Known rows, with every way that one mark hangs from another:
Q_216[Q_856[Q_325 Q_961]]: [-1.91 -3.53 -1.55 -0.06 -0.54 0.72 2.64 -1.35 1.06 4.33 2.76 -3.11 0.82 5.07 -2.68 -0.71 -0.30 1.49 2.99]
Q_997[Q_216[Q_856[Q_622]]]: [1.58 -1.82 -0.38 -0.02 -0.03 -0.96 0.97 0.44 5.37 -0.96 1.52 1.05 3.26 3.42 3.26 -1.43 0.31 -1.10 2.53]
Q_836[Q_961[Q_856[Q_216 Q_325 Q_622]]]: [-4.45 -2.04 -0.59 -1.03 0.65 -0.99 4.86 -1.76 3.37 1.22 -1.46 -4.95 3.37 3.71 -0.58 -0.98 -0.31 -2.90 4.25]
Q_622[Q_856[Q_216 Q_325 Q_961[Q_836]]]: [-3.30 -5.19 -2.68 0.02 -3.45 0.45 1.74 -1.29 4.05 1.11 -1.09 -4.12 4.29 3.69 -3.77 -0.99 -1.39 -0.08 2.47]
Q_856[Q_325 Q_622 Q_961]: [0.77 -1.42 0.08 -1.94 -0.87 2.18 1.01 -2.86 -1.43 3.24 2.74 -1.66 4.65 0.29 -2.18 -0.55 0.19 0.28 2.77]
Q_325[Q_856[Q_961]]: [-1.35 -4.93 -3.50 1.08 -1.01 -1.36 -0.35 2.01 3.78 0.88 1.20 -2.16 0.52 2.45 -0.58 -1.06 1.22 0.66 -1.01]
Q_961[Q_836]: [0.26 -0.97 -0.40 -0.45 0.33 -0.13 0.54 -0.40 -0.24 -0.75 -1.58 0.12 2.60 0.25 -0.30 0.23 -0.46 0.38 1.54]
Q_961[Q_836 Q_856]: [-0.68 -3.91 -1.89 0.16 1.04 -0.08 1.76 0.36 1.85 -0.95 -1.39 -1.14 2.10 3.44 -0.05 0.23 -1.01 0.52 2.70]
Q_856[Q_622]: [1.16 0.44 0.22 -1.39 0.42 0.96 1.12 -0.22 0.16 -1.45 0.60 0.49 1.99 -2.10 1.30 -0.63 0.37 -0.76 0.93]
Q_732[Q_325[Q_856[Q_216 Q_622 Q_961[Q_836]]]]: [-1.37 -3.11 -3.96 -2.51 -1.94 0.83 0.80 1.30 6.91 -3.42 0.07 -2.22 5.81 -0.17 -0.42 -0.12 1.56 0.53 4.97]
Q_856[Q_325 Q_622]: [1.31 0.42 0.39 -1.55 -0.91 1.31 -0.29 -3.41 -1.21 1.83 1.78 -0.60 3.46 -2.19 -2.41 -0.19 0.09 -0.45 2.39]
Q_732[Q_325[Q_856[Q_216 Q_622]]]: [-1.07 -0.85 -3.33 -1.89 -2.24 0.25 -0.62 1.24 7.28 -4.02 0.43 -1.47 2.85 -2.26 -0.34 -0.07 1.76 -0.23 3.63]
Q_836[Q_961[Q_856[Q_622]]]: [-3.31 -2.01 -1.73 -0.56 3.57 -2.12 4.65 0.47 2.50 1.07 -0.73 -3.53 1.15 3.32 1.71 -1.18 0.32 -1.72 2.57]
Q_732[Q_325[Q_856[Q_216 Q_622 Q_961]]]: [-1.56 -2.37 -3.68 -2.22 -2.27 0.97 0.34 1.67 7.18 -2.77 1.28 -2.31 3.84 -0.28 -0.15 -0.39 1.83 0.29 3.93]
Q_856[Q_961]: [-0.52 -1.81 -0.36 -0.42 0.02 0.88 1.24 0.57 -0.22 1.35 0.95 -1.02 1.16 2.40 0.17 -0.34 0.07 0.62 0.38]
Q_961[Q_836 Q_856[Q_216]]: [-2.14 -4.05 -0.74 -0.32 -0.94 0.85 3.32 0.75 3.96 -3.70 -3.25 -1.77 3.45 3.98 0.80 0.01 -1.48 -1.09 3.18]
Q_836[Q_961]: [-3.30 0.36 -0.60 0.09 2.60 -2.92 2.67 0.05 0.64 2.28 -1.42 -2.78 0.01 2.08 0.36 -0.68 0.54 -1.22 0.73]
Q_216[Q_856[Q_622 Q_961[Q_836]]]: [-0.74 -3.87 -1.85 -1.50 1.43 1.08 5.47 0.87 2.22 -0.50 0.96 -1.59 3.44 3.51 1.71 -1.61 -0.05 0.74 3.74]

Rows:
[0.34 -3.52 -1.69 -1.07 1.49 0.71 2.88 0.11 1.95 -2.10 -0.86 -0.70 3.93 1.60 1.21 -0.35 -0.72 -0.22 3.54]
Q_961[Q_836 Q_856[Q_622]]
[-1.39 -2.68 -0.09 -1.11 -0.82 1.68 3.74 0.85 4.26 -4.14 -1.13 -1.41 2.52 1.93 2.30 -0.83 -0.63 -2.15 2.52]
Q_961[Q_856[Q_216 Q_622]]
[-3.03 -2.80 -1.98 0.71 -3.70 -0.27 0.21 -1.39 4.36 0.52 -0.71 -3.19 1.10 1.26 -3.67 -0.90 -1.14 -0.90 0.83]
Q_622[Q_856[Q_216 Q_325]]
[-1.34 -2.89 -1.77 -0.31 -2.55 -0.36 1.01 1.73 6.22 -4.25 -0.97 -1.47 2.54 -1.04 1.25 -1.56 1.12 -2.24 -0.12]
Q_325[Q_856[Q_216 Q_622]]
[-0.85 -3.19 -1.34 -1.31 -0.17 1.53 3.71 -1.59 1.08 3.20 3.29 -2.71 2.61 3.25 -1.35 -1.27 0.02 0.78 3.81]
Q_216[Q_856[Q_325 Q_622 Q_961]]
[-0.61 -3.88 -1.64 -1.69 0.13 1.47 4.14 -2.00 0.90 2.46 2.01 -2.58 4.78 3.47 -1.75 -1.10 -0.27 1.13 5.10]
Q_216[Q_856[Q_325 Q_622 Q_961[Q_836]]]
[-0.59 -2.31 0.99 -2.77 -2.90 3.11 3.03 -2.86 0.75 -0.45 -0.78 -2.24 8.47 1.14 -1.55 -0.55 -0.69 -1.32 4.72]
Q_856[Q_216 Q_325 Q_622 Q_961[Q_836]]
[1.27 -3.26 -0.65 -0.31 -0.09 -0.24 1.90 1.01 5.32 0.19 2.35 0.22 4.17 5.56 3.40 -1.73 0.39 -0.64 2.88]
Q_997[Q_216[Q_856[Q_622 Q_961]]]
[-2.86 -5.04 -2.28 0.57 -2.98 -0.37 1.06 2.42 5.96 -1.77 -0.65 -2.76 1.86 2.99 0.20 -1.26 0.83 -0.92 -0.51]
Q_325[Q_856[Q_216 Q_961]]
[-1.73 -2.75 0.73 -1.43 -3.37 2.28 1.79 -2.62 0.67 0.96 -1.38 -2.63 6.42 3.15 -2.92 0.08 -1.05 -0.52 3.77]
Q_856[Q_216 Q_325 Q_961[Q_836]]
[-2.01 -1.27 -3.57 -0.79 -2.60 -0.42 -1.51 1.43 7.14 -2.79 -0.03 -1.85 1.31 -0.55 -1.39 0.47 1.50 0.38 2.86]
Q_732[Q_325[Q_856[Q_216]]]
[-1.88 -2.75 0.60 -1.27 -1.98 1.91 3.41 0.55 2.01 -2.36 -2.52 -1.53 5.07 3.24 0.89 -0.39 -0.84 -0.89 2.31]
Q_856[Q_216 Q_961[Q_836]]
[-3.12 -1.91 -1.61 -0.63 2.53 -1.83 3.52 -2.10 1.43 3.71 0.17 -4.35 2.23 3.18 -1.38 -0.79 0.00 -1.47 3.82]
Q_836[Q_961[Q_856[Q_325 Q_622]]]
[-1.81 -4.59 -2.13 -0.71 -2.61 0.40 2.08 2.19 5.99 -3.12 -0.13 -2.38 3.68 1.08 1.52 -1.85 1.15 -1.62 0.27]
Q_325[Q_856[Q_216 Q_622 Q_961]]
[1.01 -2.15 -0.34 -2.36 -0.66 2.05 1.44 -3.33 -1.63 2.54 1.31 -1.57 7.02 0.52 -2.48 -0.31 -0.24 0.58 4.21]
Q_856[Q_325 Q_622 Q_961[Q_836]]
[-4.05 -2.31 -1.81 0.47 2.07 -2.53 2.58 -1.92 1.34 4.83 -0.26 -4.75 0.64 4.88 -2.47 -0.27 -0.23 -0.73 3.03]
Q_836[Q_961[Q_856[Q_325]]]
